Each row comes from the steps of one path. Every step used is in the known rows, and no mark comes twice. Write the path behind each row, first mark first.
Known rows:
kagib bidus lemes tozoz mobu: [ 6.16  0.77  0.72  0.12  1.61 -0.95  0.41  0.09 -2.54  0.29  2.09 -1.99
  2.11  0.40 -2.87  0.01  1.66 -0.09  1.45 -1.38 -0.26 -0.11 -0.16]
mobu bidus vara tozoz kagib fika pezun: [-2.36  4.22 -2.51 -0.60 -0.57 -1.05 -2.39  2.74 -0.74 -1.09  0.96  0.71
 -1.21 -1.64  1.78  0.46 -3.32  1.42 -1.90  0.73 -0.12 -1.34 -0.05]
bidus kagib fika pezun: [-0.88  2.33  0.63 -0.81 -0.25  0.21  2.13  1.50 -2.32 -0.17 -2.08  3.76
 -0.03  2.09  4.45 -1.50 -0.61  0.90 -1.71 -3.12  0.21 -0.32 -0.09]
mobu bidus kagib fika: [-1.59  3.00  1.08  0.38 -0.41 -0.13  1.85 -0.27  0.21  0.23 -0.04  1.28
  0.37  0.45  7.92 -0.27 -2.03  0.26 -3.20 -1.46  0.48 -1.28 -0.09]
tozoz kagib: [ 0.22 -0.54 -0.36 -0.25 -1.20  0.64  1.87 -1.60  0.27  0.40 -0.37  1.14
 -2.01  2.85 -3.56  0.63  1.23 -1.87  2.49  0.81 -0.49  0.90  0.24]
mobu bidus lemes tozoz: [-1.02 -1.92  1.68  0.87  0.61 -1.48  1.44 -1.13 -4.69  0.92  5.07 -2.04
 -1.05  1.39 -5.54  0.35 -0.09 -0.99 -4.01 -2.51 -0.41  1.53 -0.28]
bidus kagib fika: [-0.14  3.23  1.01 -0.33 -0.40  0.21  1.62 -1.15 -1.02  0.21 -1.41  2.67
  0.33  1.85  5.64 -0.71 -0.80  0.05 -0.45 -1.47  0.84 -0.04  0.21]
tozoz kagib bidus mobu: [ 4.04  2.45  0.13 -0.09 -0.30  1.97  1.17 -0.23  2.92  0.00  4.19 -0.22
  0.33 -2.07  0.86  1.06  0.49  0.38  1.66  0.99  0.55 -0.66 -0.23]
mobu bidus: [-4.47 -0.55  0.14  0.75 -0.51  0.07  1.62 -0.61  1.37  1.04  0.70 -0.59
 -0.21  0.42  0.39 -0.25  0.77 -0.71 -2.65  0.74 -0.73  0.75 -0.35]
lemes bidus vara tozoz kagib fika pezun: [-2.31  3.22 -1.31 -0.97 -0.92 -1.24 -2.79  3.03 -4.56 -1.47 -3.32  0.82
 -0.82 -0.95 -2.68 -1.30 -1.90  1.55  0.98 -0.05 -0.17 -0.44  0.02]
kagib fika pezun: [-2.51  3.21 -0.32 -0.59 -0.79 -0.41  2.12  1.55 -1.17 -0.45 -2.76  1.62
  0.30  1.85  4.24 -1.96  0.11  0.54 -0.50 -1.26 -0.71  0.06 -0.36]
kagib bidus vara tozoz: [-4.18  3.26 -0.49 -0.29  0.20  0.24 -3.88  0.22  2.32 -0.21  2.34 -0.87
  1.89 -3.79 -0.98  0.05 -0.21  1.44 -1.53  2.71  0.63  1.47  0.05]
mobu tozoz vara: [-2.27 -2.48 -1.36 -1.00  0.60  0.94 -1.14 -0.07  4.92  0.16 -3.26  0.54
 -1.91  0.12  1.19 -0.29 -0.25 -1.24 -0.33  1.84 -0.39 -0.02  0.47]
mobu bidus vara tozoz kagib: [-3.03 -0.10 -1.88  0.16 -0.34 -0.34 -2.99 -0.23  1.22 -0.02  2.97 -0.19
 -1.90 -1.63 -4.31  1.66 -1.56 -0.36 -1.40  2.42  0.19  0.46  0.40]
vara tozoz mobu bidus: [-2.41  0.58 -2.05  1.00  0.60 -0.39 -2.79  0.17  1.32  0.63 -1.19 -0.83
  0.81  0.00 -2.32  0.17  0.89 -0.08  0.36  1.26 -0.94  0.21  0.59]
kagib tozoz mobu: [ 0.92 -4.33 -0.26  0.07  0.06 -0.40  1.48 -1.09  3.10 -0.26 -5.23  0.15
  1.91  1.21  3.72 -0.71  2.19 -0.10  3.27  1.16 -0.30 -0.53 -0.11]
kagib tozoz: [-3.42 -3.65  0.93  0.11 -1.03 -0.08  1.97 -1.56  2.76 -0.34 -2.85 -0.02
  1.16  1.32  3.33 -0.73  1.13  0.08  0.56  0.72 -0.01  0.86 -0.44]
lemes bidus vara: [-3.64 -2.56  1.50 -0.34  0.07 -0.67  0.37 -0.66 -2.69  0.55 -2.49  0.01
  0.12 -1.65 -3.44 -1.83  1.42  0.09 -1.68  1.08  0.13  1.45 -0.39]
bidus lemes tozoz: [ 0.57 -2.18  1.79  0.18  0.63 -1.28  1.09 -2.27 -5.64  0.79  3.31 -0.48
 -1.30  2.53 -7.50 -0.14  1.18 -1.38 -1.20 -2.74 -0.08  2.47  0.14]
lemes bidus kagib: [-2.51 -2.45  2.50  0.14 -0.20  0.61  1.23 -0.32 -3.13  0.86 -3.05  1.74
  0.06  1.42 -4.22 -1.54  1.10 -0.20 -1.04 -2.05  0.31  1.15  0.00]
vara tozoz mobu bidus kagib fika: [ 0.53  4.13 -1.38  0.61  0.66 -0.61 -2.70  0.55 -0.54 -0.07 -1.82  1.17
  1.25 -0.08  4.85  0.19 -1.85  0.88 -0.12 -0.57  0.21 -1.81  0.80]
kagib bidus vara tozoz mobu: [ 0.39  2.56 -1.64 -0.44  1.22  0.00 -4.20  0.94  2.16 -0.19 -0.14 -0.64
  2.97 -3.90 -0.07  0.12  0.97  1.37  1.34  3.40  0.37 -0.05  0.38]
lemes tozoz: [-0.56 -0.45  1.14  0.17 -0.52 -0.96  2.22 -1.62 -5.09  0.31  3.33 -0.32
 -0.33  1.88 -3.76 -0.14  1.65 -0.86  0.15 -0.15 -0.36  2.14 -0.17]
mobu tozoz: [-3.85 -1.02 -0.17  0.02 -0.10  0.43 -1.01  0.11  2.77  0.56 -2.68 -0.09
 -0.55  1.17  1.56  0.15  0.22 -0.74 -1.20  0.76 -0.19  1.74  0.12]

Which path is each row?
[-1.42  4.60 -1.28  0.21 -1.49  0.96 -2.77  0.48  2.30 -0.45  1.41 -0.83
  0.66  0.31 -2.60  1.30 -0.33 -0.09  2.84  1.81 -0.27  0.55  0.26] | vara tozoz kagib bidus
[ 3.52  3.31 -0.90 -0.32 -0.14  0.72 -1.19  0.34  2.21 -0.88 -0.63  0.25
 -1.57 -0.88  7.50  1.30 -2.23  0.26  1.22  0.39  0.83 -1.34  0.26] | bidus mobu tozoz kagib fika
[ 0.62  1.99  0.97  0.12  0.43  1.70  1.12 -0.13  2.76  0.37  3.84 -0.48
  1.89 -3.44  2.98 -0.36  1.25  1.31 -1.09  0.54  0.58  0.36 -0.48] | kagib bidus mobu
[ 1.39  1.60  1.84  0.23  0.48 -0.68  0.84 -0.30 -3.16  0.20  4.85 -2.33
  1.22  0.42 -3.88  0.06  0.48 -0.31 -1.25 -1.99  0.02  1.10 -0.41] | kagib bidus lemes tozoz
[ 2.78 -0.34  0.46 -0.14 -1.18 -0.70  2.34 -1.59 -5.24 -0.08  3.75  0.07
 -1.88  3.14 -5.96  1.22  0.83 -1.60  2.75  0.11 -0.50  1.12 -0.02] | lemes tozoz kagib
[-2.74 -4.84  1.77  0.67 -0.43  0.38  2.21 -0.73  3.44  0.05 -0.32  0.71
  0.85  0.33  4.81  0.17 -1.07  0.67 -3.21 -1.01  0.73 -0.87 -0.51] | mobu bidus kagib tozoz
[ 0.03 -1.22 -0.84  0.57  0.64 -0.31  1.46  0.20  1.86  0.90 -2.02 -0.24
  1.10  0.41  1.30 -0.21  1.76 -0.75  0.04  1.29 -1.05 -0.65 -0.10] | tozoz mobu bidus
[-2.36  0.77 -1.57  0.19 -1.27  0.43 -2.38 -1.20 -0.37 -0.01  0.30  0.90
 -1.56  2.34 -6.91  1.09  0.22 -1.33  2.95  1.26 -0.41  1.95  0.82] | vara tozoz kagib
[-1.29 -2.45  1.69  0.49  0.20  0.66  1.07 -0.63 -2.73  0.71 -0.59 -0.11
  0.38 -1.81 -3.46 -1.78  2.02  0.87 -0.97 -0.82  0.12  1.41 -0.26] | lemes bidus mobu
[-1.17  0.16 -2.11  0.28  0.53 -0.17 -3.04 -0.51 -0.23  0.44 -2.65  0.60
  0.77  1.24 -3.67 -0.20  2.00 -0.54  2.97  1.41 -0.65  1.62  0.91] | vara tozoz mobu
[ 2.51 -1.41 -0.69 -0.16  0.35  1.39 -1.06 -0.14  2.65  0.05  1.00  0.68
 -2.40 -0.57 -0.04  1.72 -0.35 -0.44  0.44  0.44  0.58  0.08  0.33] | bidus mobu tozoz kagib
[ 1.35 -2.75  0.25  0.11  0.09  1.06 -1.37  1.10  0.39 -0.02 -2.31 -0.62
 -1.79 -1.09 -2.13  0.43 -0.46  0.14  0.64 -0.18  0.24 -0.34 -0.07] | lemes bidus mobu tozoz kagib
[ 0.96 -6.05  0.14  0.78  1.25 -1.01  0.88 -0.65  3.75  0.20 -4.01 -1.37
  1.14  0.69  2.16 -0.21  0.33 -0.14 -0.77 -1.20 -0.24 -1.19 -0.19] | kagib tozoz mobu bidus lemes
[ 3.75  3.42  0.79 -0.17 -1.33 -0.11  1.97 -0.22 -2.53 -0.58  5.04 -1.68
  0.39  1.03 -1.87  1.35  0.26 -0.51  2.90  0.94 -0.43 -0.16 -0.54] | lemes tozoz kagib bidus
[-2.01 -2.39  1.22  0.47  0.67  0.81 -1.68  0.88  0.17  0.49 -2.30 -0.92
 -0.25 -2.45 -0.48 -0.91  0.25  0.94 -2.19 -0.43  0.25  0.93 -0.23] | lemes bidus mobu tozoz
[-1.86  4.77 -2.17 -0.11 -0.84 -1.05 -2.74  0.25  0.35 -0.92  1.45 -0.52
 -0.87 -2.07  2.88  1.29 -3.38  0.32 -0.39  2.39  0.43 -1.13  0.34] | mobu bidus vara tozoz kagib fika
[ 0.58  2.70 -0.53 -0.20 -0.89  1.30 -1.07  1.40  5.59 -0.48 -0.99 -1.45
  0.05  0.21  3.25  1.64 -1.07 -0.53  1.57  1.86 -0.20 -0.83 -0.26] | mobu tozoz kagib bidus
[ 1.52  3.65 -1.12  0.26 -0.37  1.77 -3.07  0.36  2.05 -0.49  4.92 -0.63
  0.34 -2.77 -2.60  1.47 -0.21  1.07  1.77  0.96  0.66  0.25  0.38] | vara tozoz kagib bidus mobu
[-1.06 -1.37 -1.58  1.08  1.72 -0.75 -3.90  0.26  0.59  0.95 -1.38 -0.96
 -0.04  0.64 -5.67  0.21  0.32 -0.75 -1.13 -1.17 -0.57  0.70  0.88] | vara tozoz mobu bidus lemes
[ 3.14 -0.07  0.54 -0.81  1.06 -0.21  0.78 -0.34 -1.05 -0.04  4.53 -1.64
  0.05 -0.48 -4.64 -0.42 -0.11 -0.58 -0.44 -1.26 -0.10 -0.17 -0.05] | kagib bidus lemes tozoz vara
[ 5.23 -2.75  0.52  0.13  1.73 -1.65  0.64 -1.51 -5.95  0.77  0.83 -0.21
 -0.24  2.64 -6.68 -0.06  2.25 -1.36  1.40 -2.09 -0.38  1.58  0.32] | bidus lemes tozoz mobu
[-0.37 -4.15 -0.52  0.70  0.12 -0.60  1.80 -0.28  4.26 -0.22 -4.10 -1.18
  2.16  0.02  5.84 -0.35  0.93  0.26  0.71  1.31 -0.67 -1.66 -0.52] | kagib tozoz mobu bidus
[-1.35  2.33  2.11 -0.05 -0.78 -0.30  1.48 -0.01 -3.62 -0.04 -4.49  1.44
  0.73  1.23  3.43 -1.93 -0.70  0.50 -0.34 -2.02  0.47 -0.47 -0.03] | lemes bidus kagib fika
[ 6.43  2.67  0.79 -0.07 -0.39  0.71  1.77 -0.18 -3.22 -0.57  8.62 -1.21
  0.23 -2.07 -1.45  1.50  0.22  0.76  1.77  0.16  0.46 -0.50 -0.54] | lemes tozoz kagib bidus mobu
[ 1.98  1.39 -0.32 -0.58 -0.24  0.36 -0.81  4.18 -1.31 -1.26 -3.76  0.20
 -1.42 -1.14  4.08 -0.84 -2.08  1.78  0.25 -2.04 -0.20 -2.05 -0.48] | lemes bidus mobu tozoz kagib fika pezun
[ 0.84 -2.43 -1.04 -0.19  1.55 -0.74  0.45 -0.19  1.65  0.80 -0.67 -0.07
  0.45 -2.51  1.84 -0.16  1.09  0.11 -1.53  2.43 -0.15 -0.84 -0.14] | tozoz mobu bidus vara
[ 3.05  2.22 -0.03 -0.03 -0.33 -1.99  2.22  2.11 -5.81 -0.67  3.38 -0.75
 -2.08  2.66 -0.98  0.46 -2.66 -0.25 -1.84 -4.11 -0.79 -1.46 -0.52] | mobu bidus lemes tozoz kagib fika pezun
[ 1.53  0.26 -0.96 -0.85  1.44  2.39 -1.59  1.48  7.24 -0.32  1.68 -0.78
  0.41 -4.89  5.30  0.00 -0.75  1.10 -1.36  1.85  0.67 -1.59  0.05] | kagib bidus mobu tozoz vara
[ 3.76  4.36  0.03 -0.38 -1.65 -1.48  2.36 -1.51 -5.56 -1.01  2.67 -0.29
 -1.01  2.96  1.50  0.89 -0.85 -0.95  3.39  0.05 -0.24 -0.30 -0.14] | lemes tozoz kagib fika
[-1.57 -6.14  0.30 -0.38  0.14  0.77  2.15 -0.69  5.49 -0.16 -1.01  1.31
 -0.60 -0.57  4.38 -0.25 -1.60  0.09 -2.35 -0.29  0.64 -2.76 -0.07] | mobu bidus kagib tozoz vara
[ 2.98 -5.27  0.69 -0.15  0.69  0.33  1.42 -1.28  1.90 -0.09 -4.62  2.48
  1.53  1.55  3.87 -0.24  1.41  0.23  2.05 -0.79  0.65 -1.22  0.16] | bidus kagib tozoz mobu
[-1.18 -7.20  1.76 -0.77 -0.17  0.64  1.64 -0.60  1.64 -0.46 -5.38  1.57
 -0.45  0.22  0.28 -1.95 -0.21  0.42  0.37 -1.22  0.63 -1.43 -0.10] | lemes bidus kagib tozoz vara
